Each row was made from one path, in order. Every step used is in the known rows, and no mark comes twice. Write each row's path.
Known rows
lizi > gase > patubef: [-0.421  1.841  0.809 -5.794 -0.553  0.434  1.674  1.452  1.098  0.786
  1.874  1.238  0.331  0.498  0.097 -1.810  3.285  4.120 -1.489 -0.429
  1.628]
lizi > gase > fuvukiz > fubalas > rosi: [ 0.190  2.655  1.022 -4.102  1.335 -0.453  0.487  0.915  0.803 -0.201
  1.082  1.315  0.957  0.320  3.115 -1.373  2.198  3.298  1.599  1.232
  0.534]
rosi > kupup: [-0.425  0.985 -0.236 -2.161  0.421  1.704  1.075  1.176  1.947  1.544
  0.096 -1.431 -0.033 -1.751 -0.181 -1.979  0.367  3.552 -0.082 -1.163
  2.740]
gase > bemav > ralogug > fuvukiz > fubalas: [-0.792  2.297  1.417 -4.465 -0.482 -0.125 -0.971 -0.874  0.634  1.094
  2.464  0.672  2.952 -1.725 -0.226 -0.370  2.507  0.288 -1.294  1.530
 -0.303]
rosi > fubalas: [-0.592  1.220 -0.256 -0.970 -1.112  1.561  0.100 -0.817  1.240  1.383
  1.628  1.231  0.069  0.011  0.857 -4.171  1.925  3.789  0.188  0.327
  1.367]
bemav > fubalas: [-0.773  1.424  1.957 -2.072 -0.956  3.765 -0.926 -0.776  1.537  1.877
  0.542 -0.685  0.439 -0.483  1.430 -1.781  1.012  1.544 -1.008  3.324
  2.231]
lizi > gase > fuvukiz > fubalas: [ 0.068  1.371  0.735 -5.168 -0.316 -0.556  0.397  0.987  0.176 -0.038
  1.064  1.889  1.310  0.771  1.378 -1.615  2.504  4.055  0.426  0.416
  1.106]
ralogug > fuvukiz: [-1.660  2.830  0.968 -3.312 -0.491  2.589  1.321 -0.155  0.378  1.472
 -0.274  1.057  2.316 -2.191  1.931 -0.778  1.268  1.593  0.021 -0.647
  0.899]
gase > fuvukiz > fubalas > rosi > kupup: [ 0.226  3.440  0.643 -1.559  2.427  1.343 -0.526  0.676  0.826  0.274
 -0.424 -0.298  1.770 -0.616  2.285 -1.322  1.362  1.773  2.719  0.766
  2.653]
ralogug > fuvukiz > fubalas > bemav: [-0.875  2.377  0.375 -0.799  0.892  3.250  0.136 -0.409  0.880  1.050
 -0.332  2.856  2.624 -1.487  3.210 -0.759  2.282  0.868 -0.692  0.306
 -0.508]
rosi > fubalas > bemav > gase > fuvukiz: [ 0.405  2.331  2.355 -0.765 -0.011 -0.188  0.366 -1.570  2.597  1.246
  2.378  0.834  0.834  0.613  2.095 -4.379  2.795 -1.207 -0.789  1.176
  0.821]
rosi > fubalas > fuvukiz > gase > bemav > ralogug: [-1.047  1.183  0.007 -2.889 -1.312 -1.082  0.557 -2.793  1.451  1.227
  3.381  0.469  1.001 -1.452  0.141 -3.927  1.441  1.584  0.257  1.540
  0.551]
gase > bemav > ralogug > fuvukiz > fubalas > rosi > kupup: [-0.381  3.111  1.287 -3.337  1.939  0.130 -0.005 -0.613  2.462  1.253
  2.430 -1.493  2.345 -2.538  0.855 -0.607  1.885  0.263 -0.233  0.446
  0.440]
bemav > gase > fuvukiz > fubalas: [ 0.139  1.439  2.740 -4.454 -0.741 -0.344  0.242 -0.299 -0.165 -1.025
  1.551  1.499  1.700  0.309  1.906 -1.112  1.936 -1.004  0.063  2.200
  1.861]
lizi > gase > bemav > ralogug > fuvukiz > fubalas > rosi > kupup: [-0.240  2.012  1.312 -5.308  1.832 -1.098  1.737  0.065  3.449  0.814
  3.386 -1.120  0.970 -1.953  1.544 -1.176  2.316  3.042 -1.442 -0.739
 -0.390]
patubef > gase > bemav > fubalas: [-2.983  1.211  2.163 -3.513 -0.689  0.761 -0.233 -0.584  3.497  1.163
  1.715  0.740 -0.091 -1.163 -0.234 -1.592  0.561  0.708 -3.466  3.188
  1.419]
fuvukiz > fubalas: [-0.141  0.519 -0.449 -1.671 -0.320  1.907 -0.866  0.412 -0.376 -0.055
  0.389  2.417  0.760 -0.340  1.200 -1.054  1.546  3.540  0.234  1.884
  0.992]
gase > bemav > ralogug: [-0.279  2.037  1.324 -4.097 -0.980 -1.698 -1.570  0.086  1.044  1.838
  2.816 -1.030  1.101 -1.690 -1.974 -1.173  1.662  0.315 -0.943  2.833
  0.324]
patubef > gase > fuvukiz: [-2.080  2.571  1.797 -3.694 -0.912  0.424  0.625  0.760  0.643  0.073
 -0.653  0.450  1.480 -0.986 -0.002 -0.586  0.838  0.830  0.075  1.315
  2.798]
lizi > gase > fuvukiz > fubalas > bemav: [ 0.694  1.711  0.689 -3.237  0.645 -0.417  0.014  0.880  1.409  0.544
  0.960  2.091  1.313  0.612  2.092 -1.749  2.791  2.746 -0.207  1.015
  0.212]
fuvukiz > gase > bemav > ralogug: [-0.570 -0.242  1.044 -4.024 -0.596 -1.121  0.057 -0.909  0.150  0.161
  2.832  0.188 -0.473 -1.874 -1.649 -1.543  0.243 -0.334 -0.300  1.631
 -0.225]
patubef > gase > bemav > fubalas > fuvukiz: [-3.655  2.212  1.740 -3.869 -0.928  0.007 -0.057 -1.032  3.761  1.675
  1.366  0.461  1.060 -1.872  0.772 -1.537  0.684  0.702 -2.837  4.074
  1.956]
fuvukiz > gase: [-0.940 -0.762  0.085 -2.439 -0.483  1.483  1.513 -0.171 -0.641 -0.397
  0.635  1.526 -1.076 -1.474  0.620 -1.727 -0.404  1.984  0.860  0.354
  0.645]
fubalas > fuvukiz: [-1.579  2.987 -0.468 -2.792 -0.810  0.125 -0.002 -0.016  0.573  1.816
 -0.407  0.407  2.177 -2.321  2.249 -1.292  0.827  2.079  1.010  2.363
  1.937]

Write each row's path
[-0.296  2.013 -0.227 -0.435  1.382  2.045 -0.696  0.399  0.339 -0.303
  0.301  1.523  0.433 -0.905  3.457 -0.989  1.297  2.396  1.771  2.894
  0.162]
fuvukiz > fubalas > rosi
[-0.202  2.060  2.331 -5.302 -0.971  2.998  1.905 -1.297 -1.207  0.099
  1.123 -0.855  2.421 -1.491 -0.593  0.042  2.259 -0.673 -0.023 -0.217
  1.695]
bemav > ralogug > fuvukiz > gase > patubef
[-1.113  3.161  2.023 -4.801 -0.709 -0.552 -0.469 -0.682  1.244  2.124
  2.256 -0.771  2.758 -2.388 -0.581 -0.655  1.952 -0.420 -1.276  1.222
  0.040]
gase > bemav > ralogug > fuvukiz
[ 1.525  3.020  1.678 -1.668  0.022  0.636 -2.171 -0.051 -0.167  0.972
  0.033  0.156  3.019 -0.132  0.609 -0.349  2.811 -1.076  1.116  3.333
  1.012]
gase > fuvukiz > fubalas > bemav > ralogug
[-2.492  1.426 -0.513 -3.761  0.104 -1.742  0.421 -0.915  1.137  0.845
  1.456  2.107  0.966 -2.489  1.120 -2.183 -0.221  1.128  0.543  1.620
  0.249]
fubalas > fuvukiz > gase > bemav
[-1.891  1.265  1.723 -4.379 -1.406 -1.530  0.008  0.191  1.981  0.602
  2.249 -0.478  0.405 -1.931 -2.121 -0.443  1.184  0.311 -2.555  2.791
  0.996]
patubef > gase > bemav > ralogug
[-1.240  2.091  1.078 -1.608  0.370  1.060 -0.199  0.455  1.131 -0.137
 -0.693  2.144  1.872 -0.317  1.171 -0.577  1.628  0.184 -0.440  2.254
  1.548]
patubef > gase > fuvukiz > fubalas > bemav
[-2.525  2.352  2.387 -2.947  2.042  2.756  1.208 -2.211  2.100  0.747
  1.736  0.839  0.839 -2.408  3.415 -1.817 -0.025 -0.930 -0.159  0.922
 -0.621]
ralogug > fuvukiz > gase > bemav > fubalas > rosi
[-2.611  2.434  2.326 -5.115 -1.093 -0.342  1.007 -0.352  2.047  0.829
  1.928 -0.238  1.794 -2.616 -1.215  0.196  1.366 -0.399 -2.563  1.290
  0.771]
patubef > gase > bemav > ralogug > fuvukiz
[-0.019  2.548  0.613 -2.852 -0.099  1.140 -1.590  0.453 -0.936  0.163
 -0.339  1.845  2.625  0.235  0.867 -1.156  1.915  1.828  1.742  1.768
  2.039]
gase > fuvukiz > fubalas
[-1.667  1.704  1.880 -2.983 -0.174  1.074 -1.900 -0.981  2.874  2.371
  2.326  0.398  0.556 -0.807  0.290 -2.484  1.073  0.619 -2.240  3.313
  0.872]
gase > bemav > fubalas
[-2.162  1.129 -0.780 -2.372 -0.484 -0.955  0.851 -2.143  1.973  1.165
  2.551  2.401  0.702 -1.139  1.380 -4.844  0.944  2.754  0.135  0.550
  0.370]
rosi > fubalas > fuvukiz > gase > bemav
[-0.478  2.577  0.204 -0.684  2.455  1.792  1.163  1.114  2.562  1.218
  0.029 -2.197 -0.452 -2.438  2.516 -1.659  0.181  2.463  1.628  0.210
  2.080]
fubalas > rosi > kupup
[-0.661  1.701  1.828 -2.028  0.483  2.338  1.430 -0.830  1.483  0.229
  1.153  2.690  2.116 -1.470  3.886 -0.733  2.290 -0.931 -1.777  0.715
 -0.564]
ralogug > fuvukiz > fubalas > bemav > gase
[-2.337  2.923  1.360 -3.671 -0.293 -0.209 -1.868 -1.446  3.099  2.971
  1.805  0.334  1.909 -1.552  1.324 -2.423  1.077  0.540 -1.349  4.230
  1.451]
gase > bemav > fubalas > fuvukiz
[ 0.550  1.214  1.429 -1.830  0.664  1.455  0.103  0.048  1.255 -0.188
  1.919  2.883  0.946  0.584  1.830 -1.424  3.364 -1.048 -2.286  2.494
  0.511]
fuvukiz > fubalas > bemav > gase > patubef
[ 0.371  3.169  1.842 -2.615  0.146  2.709  0.076 -0.749 -0.233  0.227
  0.648 -1.065  2.738 -2.027  2.647  0.689  2.261  0.132  1.165  2.199
  0.590]
bemav > ralogug > fuvukiz > fubalas > rosi
[-1.658  1.895  1.004 -3.364 -0.844  1.006  0.095  0.610  0.008 -0.911
 -0.629  2.095  1.688 -0.362  0.522 -0.550  1.309  1.718 -0.004  1.708
  2.490]
patubef > gase > fuvukiz > fubalas
[-1.779 -0.382  1.440 -3.105  0.040  1.248 -0.161 -1.714  1.790  0.709
  2.631  1.257 -0.909 -1.137 -0.021 -2.647 -0.151  0.333 -1.322  2.231
  0.179]
fuvukiz > gase > bemav > fubalas
[ 0.190  2.478  2.498 -2.492  0.501  0.612  0.751  0.359  2.108  0.767
  1.826  0.945  0.663 -0.161  1.314 -1.586  3.108 -2.240 -2.566  2.059
  0.867]
fubalas > bemav > gase > patubef
[ 0.263  2.015  1.545 -3.652 -1.565  2.823  0.114 -0.772 -0.761  0.513
  0.817 -0.284  3.185 -1.638  0.957  0.583  2.406  1.092  0.139  1.422
  0.991]
bemav > ralogug > fuvukiz > fubalas
[-1.290  2.633  1.134 -2.265  1.818  1.317  1.255  0.907  1.757 -0.821
 -0.608 -0.164  1.005 -1.113  1.593 -0.591  0.718  1.668  0.997  0.736
  3.095]
patubef > gase > fuvukiz > fubalas > rosi > kupup
[ 0.429  0.192  1.161 -0.874  0.384  0.829  0.062 -0.177  1.476 -0.133
  1.676  2.533  0.300 -0.357  2.499 -1.294  1.991 -0.519 -1.667  2.946
 -0.516]
fuvukiz > fubalas > bemav > gase
[-1.767 -0.343  0.097 -3.087  0.448 -0.801  0.436 -0.247  0.617  0.057
  2.245  2.276 -1.099 -1.538 -0.531 -2.374 -0.296  1.151 -0.369  0.525
 -0.651]
fuvukiz > gase > bemav
[ 0.184  2.604  3.079 -2.349  0.387 -0.839  0.170 -0.009  1.781  0.989
  1.006  0.277  1.360 -0.639  1.959 -1.613  1.819 -3.102 -0.763  2.487
  0.729]
fubalas > bemav > gase > fuvukiz
[-1.272  1.333  0.457 -4.549 -0.743 -2.031  0.242 -1.235  0.608  0.988
  2.049  0.055  1.273 -2.643  0.038 -1.453  0.273  0.050  0.565  2.642
  0.428]
fubalas > fuvukiz > gase > bemav > ralogug
